Each row was made from one small tree. Brackets hold a mark, then the marks that hang from it, in alphabetical order. Every link used is in the known rows. Write each row's tree.
Known rows:
{pizot {kore rigu}}: [-1.20 1.20 -0.58 -1.44 -0.12 -1.80 0.43 -2.23 0.37 -2.58 0.32 3.20 -0.26 -0.49 0.42 -4.44 -1.34 0.55 0.01]
{milug {kore {pizot buves}}}: [-0.73 -1.27 -0.25 0.51 0.82 0.29 -1.23 -1.45 1.10 2.32 -0.31 2.80 -1.78 2.86 0.86 -3.04 -0.82 -0.96 0.95]
{tegoz {buves barot milug {pizot {kore rigu}}} fibo}: [2.56 0.36 -4.04 -4.24 -1.23 -2.32 1.86 1.11 0.41 -1.69 2.48 5.75 -5.62 -2.13 2.57 -0.79 0.73 2.31 1.17]
{kore pizot}: [-1.68 0.73 -0.61 0.49 0.07 -0.26 -1.53 -0.64 0.20 0.77 -0.26 1.42 0.28 0.65 -0.39 -1.91 0.74 -0.41 0.39]
{tegoz fibo}: [0.47 0.06 -0.71 -1.67 -0.51 -0.29 0.23 3.11 0.09 -0.77 -0.09 0.81 -0.96 -1.90 0.29 1.43 1.23 0.64 -1.23]
{tegoz {buves barot milug {pizot kore}} fibo}: [4.00 0.20 -3.43 -3.51 -0.68 -1.85 1.73 1.84 -0.53 -0.07 2.55 4.39 -5.95 -2.05 2.43 0.17 1.18 1.37 1.24]
{kore {pizot buves}}: [-0.45 0.68 -0.42 0.96 0.05 0.62 -1.14 -2.71 1.50 2.48 0.22 2.28 0.00 1.96 -0.39 -2.01 -0.40 -0.58 1.23]
{buves {barot fibo} milug {pizot kore}}: [3.36 1.77 -1.74 -2.12 -0.19 -1.81 1.10 -1.89 2.73 1.28 3.85 2.59 -4.97 -0.46 3.00 -2.07 0.92 0.46 0.88]
{barot fibo}: [0.53 0.54 0.49 -1.61 -0.65 -0.27 -0.10 -0.05 2.76 -0.59 1.52 -0.80 -1.16 -1.27 1.18 0.93 -0.21 0.23 -1.01]
{tegoz {buves barot {milug kore} pizot} fibo}: [3.44 -2.72 -3.10 -3.23 -0.26 -1.08 1.29 5.21 -0.30 0.69 1.65 3.08 -6.93 -0.56 3.31 2.36 1.49 1.36 1.06]
{milug {kore {pizot {buves {barot fibo}}} rigu}}: [-0.15 -1.28 -0.86 -0.80 -0.31 -1.43 -0.66 -1.50 4.60 2.50 1.98 4.46 -2.84 1.86 2.21 -2.95 -0.01 0.71 0.14]
{nokile rigu}: [-0.43 0.87 0.62 -0.83 1.28 -0.40 -0.46 3.09 -1.23 0.32 0.68 0.58 1.72 2.19 0.05 -0.07 0.57 -0.66 0.44]
{buves {barot fibo} milug {pizot {kore rigu}}}: [2.03 1.72 -2.18 -2.56 -0.73 -2.28 1.23 -2.10 3.59 -0.24 3.70 4.42 -4.64 -0.60 3.16 -3.45 0.54 1.33 0.82]
{tegoz {buves {pizot kore}} fibo}: [2.28 0.39 -2.49 -3.41 -0.96 -2.11 0.88 1.83 -1.29 -1.95 1.80 3.59 -4.36 -4.65 2.19 -0.84 -1.00 0.84 -0.23]
{pizot {buves {barot fibo}} {kore rigu}}: [2.09 0.83 -0.75 -1.58 -0.84 -1.77 1.44 -3.53 4.17 0.82 3.05 4.34 -2.04 -0.47 1.80 -3.18 -1.14 1.19 -0.11]
{buves barot milug pizot}: [2.74 0.13 -2.27 0.11 0.04 -0.43 0.93 -0.33 0.57 2.52 2.00 1.86 -3.37 1.16 1.34 0.30 1.91 0.60 2.02]
{milug {kore rigu}}: [-1.58 -1.87 -0.23 -1.00 0.20 -0.83 -0.04 0.69 0.38 -1.59 -0.53 2.25 -1.14 0.84 1.34 -2.58 -0.65 0.46 -0.33]

Write each row's tree:
[-0.32 -1.16 -1.23 0.08 1.05 -0.08 -0.69 0.69 0.55 2.53 0.17 2.61 -2.96 4.24 1.08 -2.15 2.42 -0.10 1.83] | {buves barot {milug {kore pizot}}}
[-0.30 0.04 -1.85 0.98 -0.50 -0.68 -0.43 -2.53 2.09 3.12 0.87 4.78 -0.13 1.77 -0.24 -2.93 0.49 0.85 1.36] | {kore {pizot {buves barot}} rigu}
[-0.15 0.86 -2.04 0.35 -0.12 0.41 0.00 -3.01 3.53 3.15 0.97 4.79 -1.34 4.69 -0.01 -2.32 1.25 0.87 2.83] | {kore {pizot {buves barot milug}} rigu}
[0.04 0.56 -1.28 -0.47 -1.10 -0.96 -0.50 -2.83 4.96 2.94 2.23 4.01 -1.19 0.63 0.98 -1.71 0.48 1.18 0.29] | {kore {pizot {buves {barot fibo}}} rigu}
[0.27 1.39 -1.50 -1.10 -0.83 0.29 -0.20 -2.95 6.14 2.69 2.40 3.78 -2.43 3.09 1.35 -1.43 1.30 1.13 1.74] | {kore {pizot {buves {barot fibo} milug}} rigu}
[1.80 0.79 -1.27 -1.07 0.08 -0.42 1.84 -4.02 2.39 1.23 1.60 4.95 -2.30 3.20 0.83 -3.82 -0.23 0.95 2.31] | {pizot {buves barot milug} {kore rigu}}
[-0.21 0.96 -1.93 -1.16 -0.41 -2.38 0.47 -2.31 0.15 -1.76 1.45 4.32 -2.03 -1.83 1.55 -5.35 -1.39 0.60 0.31] | {buves {pizot {kore rigu}}}
[-0.61 -1.29 -1.87 -3.15 -0.62 -0.90 -0.58 1.23 3.87 0.21 1.55 3.72 -4.90 1.80 2.68 -0.22 0.73 1.47 1.19] | {tegoz {buves {barot fibo} {milug {kore pizot rigu}}}}
[2.69 -0.10 -1.07 -2.82 -0.76 0.17 1.08 0.97 2.88 1.15 2.44 0.25 -3.84 0.17 1.97 3.72 0.69 1.37 1.06] | {tegoz {buves {barot fibo} milug}}
[2.74 0.74 -2.78 -3.84 -1.30 -2.28 1.52 -1.33 3.17 -0.89 4.09 4.48 -5.89 -1.76 3.57 -1.66 -0.73 2.04 1.38] | {tegoz {buves {barot fibo} milug {pizot {kore rigu}}}}
[0.15 1.56 -0.59 -1.48 0.11 0.15 1.16 -4.53 3.06 -0.64 0.71 4.05 -2.01 2.84 0.90 -4.13 -1.34 0.31 2.24] | {pizot {buves milug} {kore rigu}}
[-1.88 -1.13 -1.70 -0.49 0.46 -0.64 -0.63 0.46 1.37 1.01 -0.06 4.20 -2.58 4.38 1.05 -3.37 2.09 0.74 1.77] | {buves barot {milug {kore pizot rigu}}}
[-1.15 -0.56 -1.28 -1.94 -0.09 -0.86 -0.68 0.48 4.21 0.67 1.24 3.48 -3.66 2.96 2.49 -2.51 1.81 0.82 0.67] | {buves {barot fibo} {milug {kore pizot rigu}}}
[3.74 -0.20 -2.46 -2.53 -1.08 -0.77 1.13 0.35 2.77 1.46 3.67 1.29 -5.70 -1.26 2.94 2.95 0.53 1.50 1.46] | {tegoz {buves {barot fibo} milug pizot}}
[1.66 -1.29 -0.51 -1.99 -0.05 0.05 1.19 -1.27 5.59 1.86 2.00 3.07 -4.11 3.27 2.85 -0.57 0.08 1.09 1.33] | {pizot {buves {barot fibo} {milug {kore rigu}}}}
[-0.68 -1.24 -1.69 -3.51 -0.02 0.23 -0.83 4.03 0.41 -0.81 -0.65 2.71 -4.56 1.12 1.82 1.02 1.34 0.35 0.92] | {tegoz {buves {milug {kore pizot}}} fibo}
